Each row comes from the steps of one path. Every step used is in the known rows, and no mark comes twice. Write the path behind each row, first mark first.
(in the rows, 128 means zero)
Known rows:
l -> m -> e -> k -> x -> b: [120 146 121 153 129 158 149 119 161 135 120 154 174 150 107 142 133 135
 127 103 102 178 113 108 141 174 162 174 174]
l -> e -> m -> k -> x: [114 154 176 178 127 146 151 163 173 111 132 156 158 146  93 147  86 149
 144 115  75 148 140 120 129 147 181 125 175]
l -> b -> k: [114 107 132 138 169 124 199 145 133 136 116  86 179 136  94 133 121 118
  91 136  96 102 163 111  94 145 160 169 150]
x -> m: [ 60 128 159 168 132  91 174 148 156 146 120 107 177 184  94 137 108 140
 112 155 107 131 147 142 154 156 172 165 152]
x -> k -> e -> m -> l: [ 67 126 149 169 156 103 122 155 166 144  91 139 171 146 120 131 108 141
 137 129  95 170 125 116 157 163 182 164 131]
x -> b -> e -> m -> l -> k: [ 86 109 127 157 166 142 153 129 176 115 100 118 177 118  98 134 162 134
 133 141  49 161 120  77 145 155 171 158 166]
l -> e: [ 97 140 137 166 143 130 168 134 168 150 141 100 188 151 110 160  99 156
  99 144  76 166 166 105 106 158 171 156 147]
x -> k -> e -> m: [ 85 140 164 178 110 108 136 184 168 143 116 137 177 194 123 125  95 125
 115 131 111 166 159 110 141 161 184 142 130]
m -> e -> k -> x -> b: [146 141 112 144 127 119 145 115 155 141 109 151 181 164 109 143 106 129
 121 105 111 169 111 125 144 151 145 187 149]
u -> b -> e -> k -> x -> m -> l: [112 133 112 157 169  70 155 117 155 112 145 147 174 131  73 103 111 155
 118 119  83 142  93 165 165 134 137 173 172]
e -> m: [ 73 128 160 167 130 106 159 154 174 130 118 114 178 169 107 161 118 135
 105 155  96 112 177 136 139 155 176 157 158]
k -> e -> m -> l: [ 54 122 134 176 178  86 122 127 183 138 103 139 182 139 124 154 130 144
 123 154  82 131 131 121 124 146 171 175 129]
u -> c: [ 98 127 140 148 145  61 168 114 173 136 125 103 195 158 114 143  95 132
  85 152  68 127 185 145 130 165 166 171 150]
u -> b: [112 118 124 144 138  83 180 103 173 149 126 101 205 189  93 160 111 142
  73 151  99 128 155 182  97 143 163 158 158]
k -> x -> e -> m: [103 133 167 181 101 100 134 184 160 110 124 159 179 168 101 132 126 125
 126 161 103 130 141 120 158 160 144 150 178]
m -> k -> x -> b: [133 138 150 138 122 104 170 126 137 125  91 138 190 171  86 152 117 118
 122 108 108 148 120 136 121 149 161 176 158]
e -> k -> x -> m -> l -> b: [ 97 141 135 155 188  96 161 122 132 129 100 146 155 101  83 116 110 141
 143 109 118 107 105 152 164 130 153 199 183]
m -> l -> b -> e -> k -> x: [134 146 108 143 203 104 163 135 123 110 123 150 170  81  86 119 120 138
 104 111  86 132 121 118 130 125 135 198 158]
l -> k -> x -> m: [ 82 143 185 187 112 104 175 146 129 112 142 130 173 177  84 119  99 130
 152 136  94 151 131 136 154 137 165 130 197]
e -> m -> k -> x: [102 144 185 164 116 112 156 159 149 107 113 153 162 167  83 150  98 130
 136 118  98 120 143 150 142 142 173 139 167]
k -> x: [108 145 155 167 131  74 168 136 130 116 127 131 196 163 100 155 110 128
 105 146 104 134 151 148 124 134 151 175 164]
x -> b: [ 99 121 127 138 134 102 170 116 157 149  96  94 204 176 108 165 138 125
  90 146 104 140 151 124 115 160 163 191 145]
k -> x -> m -> l -> b: [ 93 130 137 164 200  84 165 124 142 124  84 149 179 116  87 123 129 143
 144 147 108 101  99 152 145 122 161 206 190]
x -> b -> l -> m: [ 56 123 120 155 150 149 174 103 161 132 117  89 212 113 112 146 178 123
  83 143 106 138 150 110 103 192 181 182 174]
e -> m -> l -> x -> k: [ 77 136 170 163 197 116 167 164 135 131  94 144 155 108  98 143 138 140
 145 130  90 156 113 127 184 171 184 174 164]
b -> e: [ 97 134 127 158 143 102 177 158 150 127 145 112 191 157 101 141 121 138
  70 158  74 158 164 110 117 150 155 165 129]
e -> m -> k: [ 81 129 177 152 126 128 162 159 165 136 105 127 156 171  86 153  96 137
 115 126  93 128 153 144 137 164 187 133 148]

Write each row's path:
[ 68 105 164 166 138 144 131 152 162 142 106 134 157 123  92 131 120 145
 146 146  65 167 114 103 165 181 167 133 173]	x -> e -> m -> l -> k
[133  98 148 161 102 100 151 163 168  98 145 137 183 174  88 114 128 120
 120 149  85 105 127 132 133 164 134 125 188]	u -> b -> k -> x -> e -> m
[ 89 119 176 156 101 144 141 187 166 146 109 146 153 168  84 132  96 139
 116 130  95 151 133 120 150 192 169 125 146]	x -> e -> m -> k
[102 101 129 166 135  90 157 139 195 121 150 110 196 189 116 130 120 124
  97 141  80 104 152 126  87 140 167 127 141]	u -> b -> k -> e -> m
[116 131 141 149 160 148 181 185 177 128 111 142 161 137  81 115 112 137
  90 132  82 113 152 109 109 144 179 139 148]	l -> b -> e -> m -> k
[ 90 139 150 168 199 119 173 191 140 110 114 153 155  89  97 123 147 145
 128 138  67 174 110 100 179 168 174 171 151]	b -> e -> m -> l -> x -> k
[ 92 121 152 163 154 124 142 106 158 108  84 136 180 127  97 149 154 127
 171 133  75 138 109 117 153 140 167 167 202]	e -> m -> l -> k -> x -> b
[ 47 117 163 166 165 119 165 113 142 145 107 108 161 138  82 134 107 154
 154 138  76 163 107 134 167 160 178 149 172]	x -> m -> l -> k
[ 99 142 149 165 115  93 152 165 143 152 119 126 192 185 120 127  84 128
  99 125 114 190 150 113 124 163 170 155 115]	x -> k -> e
[102 108 135 165 162 120 164 169 177 126 128 117 178 152 121 119 127 113
 105 136  95  86 162  83  84 136 165 152 142]	l -> b -> k -> e -> m
[112 125 158 158 136  88 181 150 112  98 141 109 186 151  95 141 115 114
 120 131  89 123 150 118 126 143 141 165 161]	b -> k -> x
[ 65 142 160 163 134 138 157 146 159 144 134 140 171 159 102 141 108 140
 104 114  83 174 141 110  93 174 191 133 129]	l -> m -> k -> e
[141 145 150 162 151 129 174 186 161  95 120 171 166 136  77 112 117 126
 111 127  88 103 140 117 114 123 167 142 171]	l -> b -> e -> m -> k -> x
[ 69 135 148 181 132  92 138 154 185 137 131 134 189 186 129 150 120 131
 101 155  97 125 166 116 108 144 171 153 127]	k -> e -> m
[ 69 111 129 151 206 104 172 120 162 156  78 119 173 115  88 129 125 148
 126 152 104 109 111 144 141 142 175 200 168]	x -> m -> l -> b
[111 136 102 137 216 111 177 127 131 125 123 130 174  83 101 143 166 135
  97 107  68 171  96  91 153 164 140 217 140]	m -> l -> x -> b -> e -> k
[ 99 150 142 180 166 101 181 158 116 138 149 136 201 112 129 113 123 117
  92 122 117 176 119 110 114 172 167 163 128]	b -> l -> x -> k -> e
[117  95 123 134 142  95 192 114 153 135 137  79 194 175  89 145 112 133
  84 139  81 120 151 150  97 152 157 146 152]	u -> b -> k
[106 151 161 184 134 151 154 142 164 107 146 144 172 100  95 133  99 145
 130 111  86 136 133 123 116 159 182 130 180]	b -> l -> e -> m -> k -> x
[110 155 154 158 117  89 161 131 118 121 142 127 173 161  98 152  92 128
 105 106 114 138 159 146 144 145 139 170 160]	e -> k -> x
[110 134 126 148 133 130 150 125 156 168 128 129 161 162 104 152  74 151
  96 116  99 175 138 133 142 169 161 164 121]	m -> e -> k
[107 150 138 158 133 145 161 135 155 153 155  99 164 141 105 154  77 156
  99 106  83 173 171 107 127 166 162 151 143]	l -> e -> k
[ 76 111 153 173 134 101 147 167 169 117 144 109 178 170 124 133 120 118
 114 141  80 117 163  91 114 152 163 143 126]	b -> k -> e -> m
[ 85 128 101 148 148 180 152  96 170 160 126 116 183 105 115 136 142 137
  94 108 106 171 124 105 124 205 178 173 156]	x -> b -> l -> m -> e -> k
[ 84 132 137 160 132 130 150 142 170 169 126 137 150 173  94 126  72 154
 120 118 106 166 123 134 171 173 169 158 136]	x -> m -> e -> k
[ 96 122 122 160 134 116 161 165 190 117 116 117 194 170 111 140 163 124
  88 159  80 130 158  88 130 152 162 172 151]	x -> b -> e -> m
